In the rows, zero is written as 128.
Known rows, with every step that occurs:
relof/tozib: [130 113 139 116 132  81  98 100 130 177 108 151 135 152 179 126  76 118
 105 125 113  69 118]
relof/zuvek/tozib/vifote/gofu: [ 75 130  94 108 144  82 127  93 168 120 146  99 129 143 139 118 188 101
 102 156  99  89 110]
vifote/gofu: [139 127 124 114 126 128 144  95 139 121 151 116 125 144 126 120 111 106
  93 150 129  69 126]
vifote/tozib: [214  98 141 117 118 142 126  93 132 193 117 151 129 149 141 123 103 113
  81 134 135  31 118]
vifote/relof/zuvek/tozib: [ 75 149  73 114 150 128  83 138 157 133 122  92 138 150 113 143 116 115
  84 140  94 105 106]
zuvek/vifote: [ 78 129 115 109 127 129 103 121 115 172 139 196 122 156 170 120  83 106
 112 139 140  44 136]
gofu/relof/tozib: [176 100 141 119 102  93 112 113 127 173  96 127 136 155 179 132 103 108
  93 145 117  76 130]
relof/tozib/gozubav: [116 113 154 115 153 144 102 113 143 191  98 129 121 147 203 137  68 122
 110 121 108  66 111]
gofu/relof/tozib/gozubav: [157 101 154 117 124 156 116 124 141 187  86 107 120 149 202 142  94 113
  98 141 112  73 123]
vifote/gofu/zuvek: [146 126 163 113 115 162 122  98 150 113 123 104 120 124 118 129 120 103
 110 171 127  85 132]
tozib/relof: [171 123  64 120 113 179 103 111 120 163 128 174 104 147 143 100  90 124
  93 162 134  61 116]
gofu/tozib/vifote/relof: [156 142  69  96 146 115  84 112 154 123 135 145 116 151 126 126  99 111
 117 139  71  94 129]
tozib/relof/zuvek: [113 115  45 125 121 192 112 125 132 154 133 169 114 141 160 104 131 126
  96 150 105  60 112]
vifote/gofu/zuvek/tozib: [109 143 168 108 130 132  97 109 160 120 111  86 129 132 100 142 127 102
 100 168 133 105 117]
gofu/vifote/relof/zuvek: [ 74 133  74 121 130 172  86 123 126 116 130 159 124 154 128 129 119 113
 112 148  93 100 112]
zuvek/vifote/tozib/relof: [177 110  80 120 108 174 131 109 106 203 129 194 111 149 183 100 104 123
 104 146 163  19 113]
zuvek/tozib/vifote: [119 130 111 102 140  79  69  94 157 164 119 143 121 154 135 118 139 101
  96 155 107  86 116]
vifote/tozib/gozubav: [192  98 152 116 139 200 128 107 145 206 106 130 114 143 167 134  93 118
  88 129 128  32 112]
relof/zuvek: [ 92 112  95 118 131 160 109 121 143 150 132 156 129 145 145 124 127 113
  93 137  94  61 123]
gofu/relof/tozib/vifote: [179  97 120 112 105  59 105  91 141 177 103 137 125 153 195 114 145 101
 107 158  99  80 130]
zuvek/tozib/vifote/relof: [140 153  71 105 144  84  73 108 156 141 125  94 121 154 123 125 111 105
  97 159  97 111 113]
tozib/vifote: [152 115 103 107 127 105  90  86 145 164 131 166 112 148 152 105 127 103
 104 158 101  67 129]
gofu/vifote: [102 121 135 115 115 160  70  98 108 143 119 223 116 163 119 122 101 106
 111 155 131  79 121]
relof/zuvek/tozib: [ 60 129 107 112 142 129  83 131 153 150 118 133 139 152 125 137 135 111
  84 136 103  82 108]

Rows:
[ 83 129 152 108 116 160  87 121 126 161 118 178 118 137 162 126  93 103
 130 155 138  60 141] => gofu/zuvek/vifote
[ 74 123  89 107 144  92  78 105 165 156 123 139 125 150 147 119 173 105
 100 148  85  83 110] => relof/zuvek/tozib/vifote
[100 139  69 104 132 171 134 123 121 124 156 198 110 148 154 111 105 121
 129 139 132  54 123] => zuvek/vifote/gofu/tozib/relof
[150 134 105 117 138  80  97 111 131 156 113 106 136 152 169 131  53 121
 105 129 102  96 115] => vifote/relof/tozib
[ 85 138 120 113 158 135 106 132 133 182 110 113 120 151 223 140  49 122
 127 119 114  76 114] => zuvek/vifote/relof/tozib/gozubav
[136 139  73 115 126 154  81 119 130 164 116 153 113 152 126 113  99 122
  85 160 139  81 104] => zuvek/tozib/relof
[114 135 118 119 129  96  73 102 113 145 106 153 131 161 161 131  64 118
 122 140 111 110 108] => gofu/vifote/relof/tozib
[193 108 108 112  94 111 150  92 146 127 137 100 117 146 144 114 174  90
  91 181 119  81 139] => tozib/vifote/gofu/relof
[154 105 135 114 120 131 130 105 117 203 128 183 129 154 176 121 100 109
 100 128 153  17 123] => zuvek/vifote/tozib
[108 133  61 119 137 158 109 131 145 128 136 112 130 145 137 129 106 117
  94 140  83  86 119] => vifote/relof/zuvek
[105 153  76 111 134 132 101 130 120 148 143 141 123 155 155 125  58 109
 111 144 127  75 131] => zuvek/vifote/relof
[158 105 169 113 109 158 116 105 127 194 109 167 126 136 168 129 109 107
 116 144 151  31 128] => gofu/zuvek/vifote/tozib
[ 92 141 102 114 140  72 100 120 119 167 121 133 136 157 200 129  52 117
 124 124 118  82 120] => zuvek/vifote/relof/tozib
[171 139  65 109 134 108  93 100 147 141 136 115 114 149 139 113 100 107
 103 161  92  93 125] => tozib/vifote/relof
[ 35 146 105 115 161 200  69 140 149 138 105 118 119 154 138 152 116 117
 108 142 100 110  94] => gofu/vifote/relof/zuvek/tozib/gozubav
[155 126  71 106 129 192  94 125 128 145 128 207 107 149 128 115  88 128
 108 139 110  60 120] => gofu/tozib/relof
[ 53 132  57 120 125 160 159 119 123 129 165 154 118 141 185 104 145 115
 119 150 136  51 118] => tozib/relof/zuvek/vifote/gofu
[140 106 182 112 133 214 119 117 140 206  99 144 113 132 194 139 100 113
 120 138 144  30 121] => gofu/zuvek/vifote/tozib/gozubav
[150 132  72 108 130 180 133 115 133 113 147 173 110 144 126 114 108 124
 112 143 118  66 119] => vifote/gofu/tozib/relof
[ 52 128 123 112 163 188  89 138 165 167 106 114 121 146 155 148 123 117
  91 129 101  75 103] => relof/zuvek/tozib/gozubav
[145 154 103 104 136 109  59 107 166 133 107  79 118 139 118 130 118 104
 110 173  96 123 118] => gofu/zuvek/tozib/vifote/relof
[135 106 150 112 141 190 131 116 132 216 116 160 114 148 198 133  90 115
 107 122 145  18 117] => zuvek/vifote/tozib/gozubav
[176  99 154 119 110 157 101  85 110 178 110 206 123 159 129 124 114 110
  99 143 145  49 110] => gofu/vifote/tozib
